(in the rows, 128 means zero)
Known rows, with every step that occurs
M/G: [113 133 132 140 133 130 120 157 135 150 144 107 133 114 118 108 142 117
 144 132 160 148 157 122 145 189 123]
M/G/D/A/X: [ 91 132 117 155 155 129  89 187 113 163 119 155 112 148 144 166 156 132
 151 147 131 145 113  75 161 242 116]
M/A/X: [126  94 185  53 187 129 135 131 171  65 160 105 161  93 128 144 108 101
 108 116 132 159  72 141 106 127 153]
D/X/G/M: [ 93 117 179 182  99 151 126  65  75 157 137  96 149 115 129 130 130 140
 134 156 140 156 187 167 120  64  66]
X/M: [164 108 116  89 111  79 123 117 131 113 113 147 123 116 101 100 142 111
 136 145 118 129 103 143  83  66 103]
D/X/M/A: [134  79 140 112 124 155 127  68 113  92  93 118 122  94 116 129  91 126
 114 136 143 144 160 141 102  34  85]
Q/M/A/G/D/X: [109 133 165 158 178 169 141 144 151 107 113 124 127  88 125 136  62 137
 114 110 130 169 129 136 168 203 171]
Q/M/A: [120 125 167 129 154 146 150 149 182 102 151  72 152  94 119 115  89 111
 112 105 156 154 118 144 142 171 167]
G/M/A: [115 117 205 106 140 120 162 110 153 105 145  84 140 121 108 159 105 102
 148 122 153 135 130 193 127  72 144]
Q/X/M: [122 130  99 120 100  91 130 133 143 161  97 131 141 150  90  86 109 106
 123 133  82 121 110 134  71  93 120]
G/D/X/M/A: [121  85 130 131 154 138 126  96 129 129  55 174  75 116 136 178 108 135
 112 145  94 131 118 107 138  84  93]
D/A/Q/M: [138 169  93 149  74 139 132 165  88 111 162  74 152 168 127 126 112 121
 123  92 181  87 185 116 161 143 156]
A/Q/D/X: [159 154  88 106  85 169 185 115 109 129 116  89 145 109 154  77 112 198
 115  74 158  79 211 129 165  75 159]
X/G/D/A/Q: [109 148 113 161 131 109  94 133  84 147 145 124  81 160 131 165 157 119
 125 129  75 121 126 135 145 129  97]
M/A/G/D/X: [122 112 167 117 196 148 134 121 147  74 105 148  83 102 124 170  65 116
 111 104  99 156 128 148 164 142 165]
Q/D/X/M: [157 119  77 123  92 134 155 101 134 133  79 133 126  97 151  60 124 222
 136 112 135 123 156 121 128  68 119]
A/X: [136 113 156  78 149 103 129 149 143 115 157 143 192 113 145 117 152 116
 118 138 138 146  75 105 101 154 144]
G/D/X/M: [129  97 114 145 132 124 123 106 118 152  53 194  84 129 144 164 129 145
 117 157  95 122 126  90 139  94  85]
Q/A: [127 143  66 159 103 113 154 114 179 121 167 133 131 117 137 107 151 119
 123 100 162 101 123 135 135 102 141]
G/M: [124 129 182 127 102  98 162 124 135 143 142 112 155 141 120 138 134 115
 154 139 156 121 142 168 129  89 134]
A/G: [152 151 140 116 141  96 134 150 132  90 148 156 128 119 113 104 105 110
 133 108 118 149 136 154 145 165 182]
M/G/D: [103 130 126 151 160 125 117 169 143 175 104 150  95 122 133 149 149 127
 143 141 122 142 129  97 169 219 121]
D/X: [129 104 134 153 100 157 142  94 118 126 114 120 145 122 143 127 111 134
 104 133 162 126 195 106 143  85 107]
M/A/D: [153  98 185  63 162 164 110 100 175  64 177  80 132 112 124 145 122  73
 111 142 152 121 104 140  86 125 150]
D/A/Q/G/M: [166 148 127 122  62 127 149 156  79 115 143  97 154 221 129 142 125 131
 128 104 174  86 170 118 145 102 150]
A/Q/G/D/X: [180 128 137 105 113 156 174 135 108 149  87 149 135 182 147 139 118 154
  87 109 128  92 159  82 160 112 148]
Q/D/X/G: [125 132  95 157 106 146 148  96 123 147 117 104 125  97 163  66 135 219
 129 106 121 141 167 135 145  98 113]
X/G/M/A: [ 95 124 207 131 146 112 125  92 119 123 174  68 130 113 100 141 133 103
 150 139 108 171 117 218 106  78  99]

Rows
[119 105 125 163 139 143 139 115 134 159  74 179  92 141 161 176 122 143
 103 141 109 118 147  79 172 126 109]
G/D/X
[129 167 108 104  92 133 170 143 120 156 133  83 160 149 106  99  97 102
 101  87 120  73 178 135 124 100 164]
A/Q/X
[168  90 159  47 144 128  95  90 148  70 144 112 121 101  96 120 132  86
 135 164 129 128  81 154  45  73 112]
X/M/A/D
[149 106 142  74 178  96 114 121 143  71  96 167  78  96  90 137  95 109
 139 129  75 157  74 170 104 100 138]
X/M/A/G/D
[101 136 149 102 169 151 144 123 139 121 129  75 104 124  99 148  80  96
  97  89  73 113 128 168 125 102 146]
M/A/Q/X/G/D
[128 116 110 117 142  98  98 146 121 159  84 167  91 109 105 123 155 129
 156 162 102 145 100 121 112 145  90]
X/M/G/D
[171 164  88  82  97 132 186 139 134 123 132  91 140 116 142  70 125 181
 118  64 142  75 173 139 157  94 180]
A/Q/D
[142  94 121 132  94 136 126  77  98 122  92 139 133 110 123 110 118 139
 121 149 146 133 168 120 101  46  76]
D/X/M
[132 135  77 158  87 184  96  67 133 137 165 126 149  93 132  97 171 126
 148 168 194 100 146 118  81 119  87]
Q/A/D/X/M/G
[124 113 105 118 143  89  93 162 114 131  99 196 106 169 147 182 156 130
 133 149  93 122  61  77 125 151 116]
G/D/A/X/M
[138 135  87 161  85 186 119  66 153 124 179 123 153 113 153 112 165 119
 123 147 195  83 149 111  98 109 116]
Q/A/D/X
[127 137 132 153 156 128 131 136 117 125  92 201  92 123 139 149  98 138
 123 125  96 142 145 115 176 176 157]
A/G/D/X
[124 119  92 135 127 100  82 151 102 151  88 164  81 135 110 137 153 128
 165 156 112 137 109 111 119 148  82]
X/M/G/D/A
[114 165 124 157 118 190 150 151  92 174 114  94 156 101 131 116 112 149
 126 113 169 108 202 110 179 188 141]
A/Q/M/G/D/X
[144 143  73 114 106 110 136 165 141 112 140 123 150 146 173  85 148 205
 139  93 142 120 106  98 141 156 165]
Q/D/A/X
[167 106 137 117 139 106 127 184 141 140  93 196 135 231 166 163 151 153
 105 137 105 138  52  45 139 191 147]
Q/G/D/A/X
[139 122 175  87 185 123 137 131 161  48 151 113 111  98 104 133  72  95
 120  94 119 161 119 178 142 141 183]
M/A/G
[121 173 103 171 110 109 159 118 148 119 170 150 139 112 117 107 132 129
 162 104 156 121 131 185 144 123 168]
Q/A/G/M
[101 135 150 140 108 101  89 141  75 122 184 107 169 166 135 147 163 121
 155 148 139 148 102 140 102 133 100]
D/A/X/G/M
[137 153 102 151 105 101 108 164  98  81 158 134 111 171 123 133 109 112
 137 104 140 129 152 130 157 163 163]
D/A/G
[169 119 113  43 134 119 148 109 137  75 110  97 112  87 100  92 103 147
 131  93 115 114 114 175  96  37 141]
X/M/A/Q/D
[137 120 115 107 120  97 103 135 116 139 116 132 123  99  94  92 148 119
 157 154 136 149 121 138  92 123  91]
X/M/G
[130 176 129 129 111 164 155 166 108 153 155  67 173  98 114  86 117 128
 132 102 181 111 189 132 160 189 160]
A/Q/M/G
[118 142 165 139 187 140 137 164 170 100 129 123 123  92 119 132  75 121
 121 106 118 167  98 144 163 221 189]
Q/M/A/G/D
[147 144  85 136  98 150 118  92 178 116 198 126 149 122 143 106 180 100
 129 142 180  81 112 120  92 129 139]
Q/A/D
[103 176 142 129  89 130 156 122  87 179 151  64 163 146  94 103 113 107
 127 108 103  95 176 182 106  81 134]
A/Q/X/G/M
[109 127 141 153 159  95 105 124 129 158 136 145  84 132 133 150 162 117
 121 147  57 150  91 138 132 140  94]
X/G/D
[ 92 118 126 177 149 159 116 142 116 185  85 151 101 116 144 154 134 144
 136 148 137 144 165  87 176 198 100]
M/G/D/X
[106 110 145 175 111 149 117  75  89 140 138 100 134 112 135 118 127 131
 113 146 128 156 183 137 123  83  69]
D/X/G
[116 118 112 132 147 101 105 171 126 133 116 183 111 176 161 193 152 128
 122 140 103 117  74  68 150 179 136]
G/D/A/X
[108 118 166 107 180  97  98 139 121 146 150 161 152 113 148 143 177 125
 125 159  71 168  42 120 100 169 108]
A/X/G/D
[108 133  70 132 145 111 113 129 153 149 136 183 149  90 134 114 181 143
 152 143 132 132  50 116 100 154 107]
Q/A/X/M/G/D
[178 101 225  80 129 144 151 126 159 114 139 111 169 190 125 139 131 121
 126 152 156 140  87 134  91 124 151]
Q/G/M/A/D
[125 122 118 117 111 106 103 160 109  96 168 126 167 170 148 146 146 117
 129 128 154 127 106  93 119 152 134]
D/A/X
[115 146 118 182  82 181 107  47 125 144 193 105 160 108 144 117 180 122
 147 166 181 103 146 153  83  93  89]
Q/A/D/X/G/M
[ 73 149 100 189 123 103 101 148 121 191 117 124 102 188 116 139 124 111
 117 131  44 131 112 120 115 154 107]
Q/X/G/D/A
[120 123  99 158 127 100 114 161 133 136 105 169  72 187 153 190 139 121
 119 128 104 104 110  78 172 159 131]
G/D/A
[ 96 136  95 143 124 105 111 156 135 202  74 150 112 146  91 104 117 116
 142 146  69 129 106 116  93 156 108]
Q/X/M/G/D
